Every row comes from one small tree of marks. The marks that hang from a mark follow it in brackets, in alphabetical order. Every link used is in the known rows. Which tree was each row made from?
In the rows, 128 means zero.
Known rows:
givi[mubig sedog]: [133 164 144 160 103 107  87 115 138 127 135  84 124 160  86 149  82 121
 161 110 158 126 121 194 115 148 133]
gulo[rikuz[sasug[sedog]]]: [142 136 150 165  96 134 118 104 144 195 145  86 142 161 102 118  96 107
 163 119 130 130 127 187 125 211 120]
sedog[givi[mubig] sasug]: [150 154 149 159 106 129 101  89 150 148 144  82 143 169 103 140  94 124
 152  90 146 121 128 200 115 192 134]
givi[mafis mubig sedog[sasug[rikuz]]]: [125 166 129 181  98 106  89 105 138 144 137 108  81 157  89 121  93 130
 155 113 178 126 110 212 119 172 136]
mafis[givi]: [146 155 145 139 101 129 108 101 124 131  99  97 140 171 130 137  99 106
 171  87 146 120 110 189 118 145 131]
konum[sasug[rikuz sedog[givi]]]: [122 126 147 152 101 141 127  94 147 140 138  99 148 200 108 117  80 117
 174 120 143 129 144 175 121 181 128]
vitan[mafis[givi[sedog]] mubig]: [117 170 147 156  91  80  89  99 144 127  96 120  93 133 109 154  88 110
 173 117 168 131 125 202 118 117 149]
rikuz[sasug[konum sedog[givi[mubig]]]]: [150 142 145 152  89 122  96  51 156 164 149  74 165 165  84 138 105 113
 154 111 133 141 141 193 122 211 117]
rikuz[sasug[konum]]: [148 143 149 153  90 121 100 100 142 158 138  78 150 171 119 132 119 114
 144 109 143 152 118 187 117 162 108]
mafis[givi[sedog[sasug]] vitan]: [160 167 137 142 105 105 109 106 127 138  96  98  85 181 120  98 120  98
 158  83 162 111 100 202 120 141 146]
rikuz[sasug]: [147 151 155 161  97 126 109 123 141 160 142  85 157 154 120 134 101 106
 147 109 144 126 121 191 116 161 109]
mafis[givi[sedog[sasug]] vitan[mubig]]: [149 176 148 155 108  97 103 101 139 129  64 110  86 170 123 109 115  99
 161  96 183 106 113 210 120 136 156]
konum[sasug]: [119 136 155 150 109 140 108 144 135 125 129  92 152 177 110 138  87 125
 156 112 147 138 118 184 116 142 130]
gulo[rikuz[sasug[konum sedog]]]: [140 129 142 155  88 133 110  77 144 195 143  80 142 178 102 117 125 114
 153 119 129 154 119 180 125 209 120]
gulo[rikuz]: [135 137 137 156 107 136 112 101 136 155 135  81 128 173 116 139  99 122
 168 101 135 130 106 181 116 168 125]
sasug[konum rikuz sedog[givi]]: [146 129 141 147  88 129 120  52 142 155 139  86 136 210 108 115 117 111
 165 108 132 131 136 173 123 184 117]
givi[mafis[vitan] mubig sedog]: [138 169 129 154 105 103  85  82 136 123 102  95  85 148  86 149  93 113
 168  99 161 120 102 224 118 138 132]
vitan[mafis mubig]: [112 151 162 169  96 102  95 111 148 139 123 108 126 137 108 159  96 120
 157 121 153 131 129 203 117 136 138]
sasug[rikuz sedog[givi[mafis mubig]]]: [132 146 134 163  94 122 106  52 141 147 129 104 125 160  90 145  76 120
 181 108 143 115 131 208 122 201 122]
vitan[mafis[givi] mubig]: [121 159 152 156  95  99  95  91 142 129  85 117 119 135 124 156  96 108
 176 113 159 127 121 205 119 132 148]
rikuz[sasug[sedog]]: [143 145 163 164  90 133 114 131 138 175 143  90 162 158 107 125 100 101
 149 121 136 123 136 193 124 188 118]
givi[mafis]: [135 149 148 150  93 130  98 117 129 139 123 102 121 147 118 151  93 123
 161  99 138 126 110 205 116 143 117]
sasug[rikuz sedog[givi[mafis]]]: [140 141 142 154  87 129 122  66 139 154 130 110 118 168 113 133  89 114
 181 107 130 117 135 197 124 182 114]

Write each row's tree:
[137 136 132 153  96 126 106  34 151 150 135  83 145 202  88 128 107 118
 173 109 140 130 138 183 122 200 123]  sasug[konum rikuz sedog[givi[mubig]]]
[144 152 147 152  89 115  95 122 135 151 145  87 109 190 103 109 127 126
 132 105 150 148 111 183 116 149 134]  givi[sedog[sasug[konum]]]
[111 126 146 163 105 146 121 133 134 142 128 104 144 203 101 105  93 118
 161 130 150 126 131 176 125 176 132]  konum[sasug[rikuz sedog]]
[152 158 132 142 116 119 102  60 130 123  77  87 126 172 113 139 100  98
 176  81 164 105 100 211 121 152 139]  mafis[givi[mubig] vitan]
[156 173 132 150 115 103  94  88 135 133  92  96  94 172  96 109 112 102
 160  83 172 109  96 213 121 154 154]  mafis[givi[mubig sedog[sasug]] vitan]
[141 156 135 153 111 119  92  76 134 129  99  93 118 150  97 152 100 116
 170  93 154 119  99 228 119 153 125]  givi[mafis[vitan] mubig]
[144 150 158 153  97 112 111  60 151 141  94 107 117 151 108 148  91 105
 171 107 138 109 138 222 121 172 126]  sasug[sedog[givi[mafis[vitan[mubig]]]]]
[136 134 134 155  94 125 103  75 148 183 144  73 134 172 115 125 120 118
 156 107 140 157 104 182 118 183 112]  gulo[rikuz[sasug[konum]]]
[148 137 139 155  94 126 117  71 149 161 142  85 120 207 127 103 131 120
 150  96 148 141 119 181 116 178 122]  sedog[givi sasug[konum rikuz]]
[149 150 156 160  96 125 107  79 157 166 148  82 169 148  86 143  76 105
 156 111 129 120 147 198 120 215 117]  rikuz[sasug[sedog[givi[mubig]]]]
[118 130 137 162 108 138 112  71 151 135 135  95 151 188  85 128  71 121
 176 120 150 128 140 186 122 197 131]  konum[sasug[rikuz sedog[givi[mubig]]]]
[153 137 155 141  82 128 112  73 153 169 152  79 159 174 106 124 113 107
 154 108 120 141 144 185 121 197 110]  rikuz[sasug[konum sedog[givi]]]
[119 128 140 151  95 136 119  85 144 137 131 116 128 172 101 122  76 123
 180 119 138 135 132 191 122 182 123]  konum[sasug[rikuz sedog[givi[mafis]]]]
[147 158 152 159 103 113 107  71 155 143 101 107 101 149 122 136 109 114
 158  94 155 117 123 227 113 165 130]  sedog[givi[mafis[vitan[mubig]]] sasug]
[145 138 159 155  81 130 105 103 139 172 139  82 156 175 102 121 117 111
 144 118 136 142 130 187 123 190 117]  rikuz[sasug[konum sedog]]
[141 153 139 149  98 120  91  67 145 124 128  91 134 139  98 174  75 126
 174  92 138 128 122 214 113 173 116]  sedog[givi[mafis mubig]]
[146 158 126 149  92 110 105  85 129 144 111 103  87 205 121  89 132 112
 157 100 173 139 105 180 122 147 142]  mafis[givi[sedog[sasug[konum rikuz]]]]
[128 130 158 142 100 142 115 117 146 135 141  91 162 184 101 136  80 118
 164 111 125 133 141 180 119 178 132]  konum[sasug[sedog[givi]]]
[140 137 138 165  96 129 112  95 136 162 133  92 121 208 122  95 142 125
 140 106 162 142 110 181 120 172 129]  sedog[sasug[konum rikuz]]
[123 170 132 148  98  86  78  84 135 123 113 104  99 134  90 156  79 111
 177 101 158 133 109 205 122 133 151]  vitan[mafis[givi[mubig sedog]]]
[131 172 139 155  96  90  77 104 140 146 124 113  94 136  93 131  97 117
 159 100 162 130 109 209 124 151 162]  vitan[mafis[givi[mubig sedog[sasug]]]]
[145 153 147 160  88 121  94  68 154 165 145  94 147 121  86 156  72 114
 170 109 134 126 137 219 123 214 114]  rikuz[sasug[sedog[givi[mafis mubig]]]]
[150 150 150 150  92 128 103 103 143 154 139 102 119 152 124 137  98 124
 154  88 129 128 118 210 115 176 124]  sedog[givi[mafis] sasug]
[130 161 132 162  92  92 105 111 133 157 122 122  75 165 118 102 108 108
 165 110 170 128 107 192 123 142 151]  vitan[mafis[givi[sedog[sasug[rikuz]]]]]
[144 142 125 161 100 121 105  39 152 153 140  81 130 199 105 116 121 124
 156  94 158 139 120 190 116 197 125]  sedog[givi[mubig] sasug[konum rikuz]]
[142 171 131 161 106 101  84 100 139 137 116 100  80 148  87 125 108 117
 151  96 164 122 100 231 121 158 141]  givi[mafis[vitan] mubig sedog[sasug]]
[130 153 127 163  82 110  96  94 135 154 130 108  76 181 109 104 128 129
 149 110 166 148 104 197 119 153 129]  givi[mafis sedog[sasug[konum rikuz]]]
[134 156 129 171  99 108  87  85 141 149 138  89 100 194  91 107 124 128
 146 112 178 142 111 192 119 174 139]  givi[mubig sedog[sasug[konum rikuz]]]
